Known rows, with every step that occurs
E, F, W: [-14  23  -6 -13  -2 -31  -8  34  24  19   3  -6  14  25  -1   9   2 -14
  -2   5  -1  -5   3   0   6  33 -10  17 -19  12 -11   0   2 -18  -5 -41
  -4 -17 -17  17 -19  -9 -26  19 -11  13   7  -5   3   7  13 -12 -16  -2]
L, E: [  6   1  -4 -23  -3  -6   7  17  14  -6   8  -2  47   2  -2   3 -17  17
  -1   1  10 -15   8  -7  -4  -2 -11   2 -29  -6  -1  19  -5   0 -12 -15
   1  -5 -12   3   9  -8 -20  -5   4  -6   4  -9  12   3  -7   2   2 -15]
F, H, G, W, S: [-30  17  -6 -17 -24 -36   3  31   2 -20  -7  11  16  27 -14  17   0  -8
 -41   1  -9   1  -1  11   3  26   0   6  -8  13  -9  14  13  -6  -7 -21
  -6 -29 -12  10 -45  -5 -10  21  -8 -15 -14   5  -7   9 -11 -18   1  -7]
L, E, F: [-10   4  -6 -26  -2 -14   5  30  17  14  11   0  51   2   0   7 -25  14
   4  -3   7 -16  11  -7   2   7 -16  20 -36   1  -5   1  -6 -10 -15 -25
   5  -9 -24  11   5  -1 -20   4   2  -1  11   0  17   5   2   1  -4  -9]
W, L: [  7  14   2  -6 -11  -6 -12  19  26 -10   6 -13   6  -8  -4  21  -8   4
 -12   2   3 -13  14   8 -10  -5  -1   3 -14   6  -7   3  -7  -1 -14   0
   0  -1 -11  10  -8 -15  -8   8  -7  22  -4 -13   6   9  -5 -20   7  -5]
F, H: [  9   8  -8  -5 -11 -18  -6  11  13  -1 -24  -2  32  16 -16  -1  12   5
 -20   2  -5 -11   1  10  -9  14  -4   7 -16  -6 -13  10  -5  -1   7 -16
   1 -12   3  11 -17 -10 -19  10   1 -16   5  -5   3   9  -1  -4  14  -3]
F, H, G: [-11  10   1  -9 -11 -22  -4  11   4  -9 -23   0  19  -5 -15  12   5   8
 -28   2   1  -5  -1   2  -5   7  10 -12 -28  -4  -6  21   2  -3  11  -7
  -1 -18   1   5 -23 -15 -20  20   4 -19  -3   1   8  12  -5  -8  -1   2]
W, L, E, F, H, G: [-20   6   4 -23  -9 -31   3  45  29   0  -1   6  46 -13 -12  32  -3  21
 -18   3   2 -20  22   5 -20  15   5  17 -47  -3 -23  -3  -1  -4  -6 -25
  13 -13 -36  11 -16   4 -12   6   8  11  -5  12  32  10 -10 -18   0   0]
E, F, H, G, W: [-33  15  -5 -14 -29 -38  -2  41  13   9 -14   5  13  23  -6  17   2  -7
 -31   6 -10  -3   7   0   7  33   6  15 -28   8 -10  -1  12 -18   0 -14
   0 -30 -26  17 -37 -11 -18  22  -2  -3  -3   8  16  13  -2 -15  -6   7]
S, H, G, W, L: [-17  11   1  -7 -20 -20 -11  31  19 -17 -14   7 -20  16   7  21  -1 -15
 -28   7 -18  -4  13   8  -5 -13  17  13  -9  10 -22  11  15  -3 -16   2
   8 -34 -23   1 -26 -21  -9   7 -19  27 -24  -2  16  19  -8 -24 -11  18]
F, H, G, W, L: [-13  19   4 -14 -29 -31  -8  32  23 -22 -10   3   8  16 -10  29  11  -6
 -46  11 -18  -8  12   8  -6  26   9   3 -21   7 -20   8   9  -1  -4  -1
   6 -22 -18  15 -37 -19  -6  16  -6  16 -14   3  14  13 -14 -21   7  14]
W, L, E, F, H: [ -1   2  -3 -18  -8 -31   1  41  30   9  -4   7  61  10 -14  20   3  19
 -14   2  -1 -20  20   9 -23  25 -12  35 -33  -3 -25 -11 -10  -6 -11 -36
  10  -8 -29  12  -9  10 -13   4   7  15  -1   7  26   7 -12 -13   8  -6]
U, L: [  6  17  18  -4  -5  -7 -17   6  12 -10   1 -11   8   9   3  14 -24   3
  -4  11  -4 -11  18  10   1 -22   6  14  -6  -3  -2  28   0   1   1   1
  -4  -7  -8   3  -9 -11 -21   4   2  -7  -6 -12   3  -1   3   9   1 -12]
W, G: [-10  21  -3 -10  -5 -19 -19  17  16 -15   5 -15   9 -36  -6   8 -11  -1
  -6  -5  26  -5   4   6   6 -17   0  -4  -4  12   2  11  -9   1  -3 -13
  -9 -15  -5  16  -8 -20 -10  21  -1   7   2 -10  -2  11  -2   4   5 -18]
E, F, W, L: [ -6  25  -2 -10  -6 -33 -13  41  32   8   2  -6   6  19  -2  24   6 -18
  -8   8  -4 -10  14   6  -4  40 -10  22 -14  12 -21  -5   0 -13 -15 -33
   1 -10 -25  26 -24  -5 -20  17 -16  38   1  -5   6   8   8 -23  -2  -3]
E, F: [-12  15  -4 -13  -8 -15 -10  24  17  13  -1  -8  11   0   4   4 -20   1
  -1  -3   7 -12   9  -1   7   2  -7  15 -17   9  -1  -1  -7 -17 -10 -10
  -1 -15 -16  16  -6  -5 -21  16  -2  -1  10  -7   6   9   7  -9  -6  -2]
S, W: [ -9  13 -10 -20  -8 -12  -6  12   3 -11 -15  -6  11  11  -4   6 -13 -10
  -3   3  -8 -12   5   2   9  14  -3  14   1  -1 -21  11   0  -5  -3 -11
  13 -19  -3   1  -7 -23 -18  11 -17   4  -6 -10   5  13   1 -12   5 -11]
W, F, H: [ 10   1 -12   0 -12 -18  -1  18  18   4 -27   2  34   2  -8   6  12  -4
 -24 -13  -1  -3   2   9  -3   6   4  18  -7   4  -9   1 -11  -4  -5 -28
  -3 -15 -13  28 -12  -2 -12  20 -11  -3   3  -1  -3   9  -9  -9  20  -3]
L, E, F, H: [ -3   2 -10 -23  -2 -28   6  29  17  19  -8  10  70  21 -14   4   1  21
 -11  -6   0 -19  12   2 -10  30 -16  29 -40  -7 -13   0 -10  -8  -2 -37
   6 -12 -22  10  -4   8 -23   6   6 -14  11   7  21   5  -2   2  10  -9]
H, G, W, F: [-23   5  -3 -11 -26 -23   5  27  12 -15  -4  -1  -3  -7  10  25 -14 -25
 -30  -6  -2   4   1  -8  21  -6   7   7 -10  23   0  13  14 -11 -17   6
  -8 -23 -28  24 -20 -20 -12  23 -21  17  -5  -2  -2   9 -18 -17  -4   7]
G, W, L, E, F, H: [ -7   3  -9 -25 -18 -36   0  51  34   9  -3  13  60  38  -7  24   4   7
 -30  -1 -21 -22  19   4 -14  43 -15  48 -24   0 -27 -13  -1 -10 -15 -33
  11 -13 -41  24 -20   6 -12   0  -4  21  -2  12  26   4 -14 -14  15  -4]
U, L, E, F, W, G, H: [-13  29   3 -11  14 -49 -23  68  17  -4   7  -3  34   3  11  19 -14   0
   5  -7   0  -5  30   4  -9   5   0  47  -6   3 -19  16  -5  -3  -5 -41
   1 -28 -40  20 -34  12 -28  10  -9  30 -14   4   8   1 -13  18  -3 -12]

Rows
[-18   3  -8  -7 -17 -22  -1  30  12  -6 -21  15 -13  13  11   8  -5 -30
 -27 -11 -13   7   7   2  12 -21  21  19  -6  22 -15  10  15 -10 -20  -3
  -4 -36 -24  16 -19 -13 -16  16 -29  12 -12   4   6  16 -13 -16  -5  16] | S, H, G, W, F
[-36   9   7 -30 -23 -33   4  55  30  -7  21   4  27   5  11  42 -23   1
 -20   4  -1 -16  22  -5  -3  12  -2  18 -38  10 -15  -5   9 -12 -24  -4
   8 -15 -46  13 -16  -2 -11   1  -4  31 -10   6  27  14 -15 -21  -9   4] | H, G, W, L, E, F
[ -1  23 -15  -7   6 -26  -7  24   7   2  -8   6   4  45  -7  -4   8 -23
  -7  -7  -7  -1   0  16   0  14  -4  20   4  13 -27  15   3  -5  -9 -47
  -4 -28  -3   3 -30   3 -22  12 -29   5  -8  -6 -17   8   7 -14  -8 -13] | F, W, S, H
[  7   3 -19  -6 -25 -34   1  24  15   0 -26   6  41  34  -6  14  14 -16
 -36 -10 -13   0   2   3   1  21  -2  30   7  13 -12   4   1 -13 -14 -29
  -4 -22 -23  33 -23  -6 -14  18 -21   2   1   1  -2   9 -15  -7  19   3] | G, W, F, H
[-22  23  -3  -5   5 -25   0  28   4  -9  -9   9 -12  18  -7   5   4 -21
 -14  -4  -4   2  -3  13   2  10  11   4 -12  15 -21  18  15  -7  -4 -37
  -4 -29 -11  -2 -34  -1 -22  19 -27   8 -16  -3 -13  14   0 -16 -22  -2] | F, W, S, H, G
[  9   7  23 -17  -1 -13  -8  14  15 -12   8  -2  44   7   3  14 -33  16
   3   7  -1 -17  24   0  -6 -23   1  18 -21 -11  -6  26  -1   4  -8  -7
   3  -3 -17  -3   4  -3 -23  -9   5  -1 -10  -4  11  -3  -6  18   4 -22] | U, L, E
[-13  13 -12 -16 -13 -22  -4  31   1  -6  -5  12   0  44   3  -3  -8 -19
 -25 -12 -14  -2   5  11  10   0  -6  33  11  17 -22   7   3  -6 -21 -25
  -4 -31 -13   8 -27  -2 -13   6 -26  -3 -16  -6 -11   9  -6 -11  -4  -5] | G, W, S, H
[ -5  32 -20  -8   6 -34 -22  41  13 -15  -4 -13   1  -1  -1   4   9  -9
 -14  -8   5   5   4   2  -4  11   0  12   5  14 -12  16  -5  -2   7 -31
  -4 -29  -9  26 -41  -9 -19  24 -15  19  -7  -7 -10  11  -8   6   3   1] | F, W, G, H
[-23  40 -23  -7   4 -40 -26  55  16   5  -1  -9   0   1   4   5   4 -11
  -2 -13   8   3   9   6   2  22  -1  27   3  23 -13  -2  -9 -12   2 -40
   0 -35 -21  31 -41   1 -21  29 -12  19  -1  -1  -5  12   1  -2  -4   6] | E, F, W, G, H
[-32   2   0 -26 -14 -31   2  52  20   2   1  18  15  17  10  25 -16  -4
 -18   1 -16 -17  24  -2  -6  -4   7  37 -32  10 -27  -8  11  -8 -21  -9
  13 -33 -44   5 -16  -2 -13   1 -16  31 -14   8  34  14 -11 -18 -13  12] | S, H, G, W, L, E, F
[-10  24 -15  -4  -1 -17 -26  30  14 -10  -8 -15   5 -28   3   0 -13   3
 -12 -17  15  -3   9   5  -1 -19   1  15   5  15  -1  16 -17  -1   1  -3
   0 -26 -11  23 -27  -6  -9  20   0   6  -8  -6  -7  11 -12  10   8   5] | W, G, H
[-21   9  -2 -14 -16 -21  -5  21   5  -8 -12  10 -16  21   8   3  -7 -18
 -24   1 -20   0   4  -3   7 -12  14   7 -15  10 -14  14  17  -7  -2   7
  -2 -40 -16  -1 -28 -23 -20   7 -20  -3 -16  -1  11  14  -3 -12 -16  18] | S, H, G, W
[-31  20  -1 -16 -30 -42  -9  51  27  -2 -12   8   8  16  -1  34   4  -9
 -38  10 -13  -7  13  10  -6  32   2  22 -27  10 -21  -8  10  -7  -8  -7
   7 -23 -33  20 -37  -7 -10  20  -3  19  -9   9  22  14  -5 -26  -1  12] | E, F, H, G, W, L
[-15   7   2  -6  -4 -11  -7  10   3  -9 -20   3 -15  -7  -1  -2  -9  -7
 -10   4  -6  -4   2   6   1 -27  15  -4 -24   6 -13  17   5  -1   2   9
   1 -33  -4  -7 -11 -16 -20  11  -9  -9  -7  -5  12  17   1  -9 -14  14] | S, H, G
[-34  23  -1 -21 -23 -27   0  31  -1 -20  12  -3  -8   7   0  23 -17 -10
 -29   2   3   1  -3   4  14   8   5  -6  -5  24   0  18  11 -10 -14  -2
  -8 -21 -20  10 -35 -10 -12  20 -16  -1 -15  -4 -13   7  -7 -17 -12  -6] | H, G, W, S
[-45  22  -9 -22 -26 -41   2  42  11   2  -6  12  19  24  -7  21  -4 -13
 -35  -6  -4  -4   1  12  10  39   1  21 -17  21 -14  -2   7 -14  -6 -27
  -3 -30 -29  16 -46  12 -14  28 -10  -4  -6  10  -3  12  -5 -23  -6   0] | E, F, H, G, W, S
[-29   9  -5 -26  -8 -37   6  51  22  -5 -16  17  46  -5 -12  35  -8   4
 -16   2 -14 -21  21   6  -9  37   2  32 -29  -2 -41  -5   5  -4  -7 -30
  23 -25 -36   4 -13   5  -9   9  -4  19 -12  13  39  17 -13 -25   8  -5] | S, W, L, E, F, H, G
[-10   3  -5  -3 -15 -21   2  16  19  -6 -28   3  17 -21  -9  16   9  -9
 -30  -8   2   3   0   5   0  -3  13   0 -19  11  -9  11   2  -3  -1 -16
  -4 -18 -13  21 -17  -8 -12  26  -9  -1  -2   4   2  12 -13 -14  11   4] | W, F, H, G
[-20  21 -13 -24   3 -41  10  45  13  14  19   4  47  27  -8  13 -13  -3
  -3  -9  10 -12   8   2   0  43 -21  30 -14  13 -15   0  -2 -14 -20 -65
  -3  -8 -30  17 -19  19 -22  12 -19  14   1  -1  -5  -1   4 -11  -6 -31] | L, E, F, W, S
[-26  12  20 -22 -17 -45  -2  41  14  -3   1  15  53  27   1  28 -20   6
 -23  11 -18 -10  24  -1  -3  16   8  31 -32  -8 -19  16  16  -8  -1 -14
   0 -30 -37   7 -25   4 -23   1   7  -6 -16  12  30   1  -7   3  -3  -7] | U, L, E, F, H, G, W
[-12   7 -18 -10  -9 -14   0  18  15  -5 -21   5  17   3   4  15 -17 -21
  -8 -12  -1  -3   4   5  18   7   1  25  16  13 -22   4  -1  -8 -16 -22
   4 -19 -18  16   1 -15 -13  21 -28  23   2  -7  -1  15  -4 -19  12 -10] | S, W, F
[-21  26 -21 -17  14 -46 -14  62  18   5  10  -6  41   0   1   5  -5  -1
  -1 -15   9  -3  14  -3  -2  26 -13  35 -11  10 -12   4  -8 -10  -7 -47
   3 -28 -33  33 -27   4 -21  15  -5  32   0   2   7  10 -11   9   1  -6] | L, E, F, W, G, H
[ -7   3   5 -20 -23 -32   9  39  23 -21  -1   9  46  17 -13  33   7  16
 -39   7 -16 -11  15  -2 -13  22   4  11 -33  -7 -18   9  10   1 -10 -14
  10 -13 -30   6 -22 -11 -10   2  -2  14 -15   9  28  12 -26 -13   9   0] | F, H, G, W, L, E
[  0   4 -10 -14 -23 -19  -3  25  17  -3  -8  -1  15  20   9  16 -11 -19
 -28  -9  -6  -2   3  -3  14  -1  -3  23   2  20  -7  10   3 -15 -25 -14
  -7 -16 -27  27 -12 -14 -13  17 -23  22  -1  -5  -5   4 -12 -12  12  -4] | G, W, F
[-20  34 -13 -14   0 -37  -4  40  12  11   6  -2   8  27  -6  13  -6 -19
  -5  -6   8  -3   3   9   7  46 -18  25  -6  22  -8  -2   1 -15 -16 -55
  -7 -11 -20  19 -33   9 -22  27 -20  13   3  -3 -15   3  13 -16 -11 -20] | E, F, W, S
[-24  14   1  -8  -2 -14  -5  17  -2 -11  -3   8 -14  -6  -4   5 -12 -10
 -14 -11   5  -4   1  15   0 -26  14   1 -10  17 -13  16  10  -3 -11  -9
   1 -31  -6  -6 -24   0 -15  16 -12  -5 -14  -3  -6  13  -1 -13 -19  -2] | W, S, H, G
[-15  21 -11 -21 -21 -25   1  30  10 -13  11  -3  15  32   0   8 -14 -14
 -25  -7  -4  -5   1  11  10  19  -8  19   6  18  -4  11   1  -9 -20 -19
 -10 -16 -15  15 -25   0  -9  13 -16   5 -11 -10 -18   5  -5 -15   0 -12] | G, W, S
[-23  25 -11 -19   9 -46  -4  49  27  11  21   0  46 -10  -6  16  -3  -4
   4  -6  25  -5   5  -8   1  29 -16  20 -29   9 -13  -3  -3 -10 -10 -60
  -6 -17 -26  18 -11  -7 -20  13  -6  19   5  -2   9   7   4   5  -1 -29] | L, E, F, W, G
[-36  11  -9 -30 -19 -45  14  52  10   3   4  16  47  18  -7  21 -13   8
 -31  -9  -3 -11   5   3  -1  40 -12  26 -29  13 -15   2   8 -13 -14 -40
   1 -26 -40  15 -34  17 -14  14  -6  -4  -7  15   9   5 -12 -13  -5 -14] | L, E, F, H, G, W, S
[-29   1  -2 -24  -8 -31   8  34  11  11  -6  10  51  -2 -12  17 -11  17
 -15   1   1 -13   7  -3  -7  19  -4   9 -47  -5 -10   3   1  -8   1 -22
   5 -21 -24   6 -11   0 -21  10  12 -13   3   9  26   6  -8  -5  -2  -4] | L, E, F, H, G
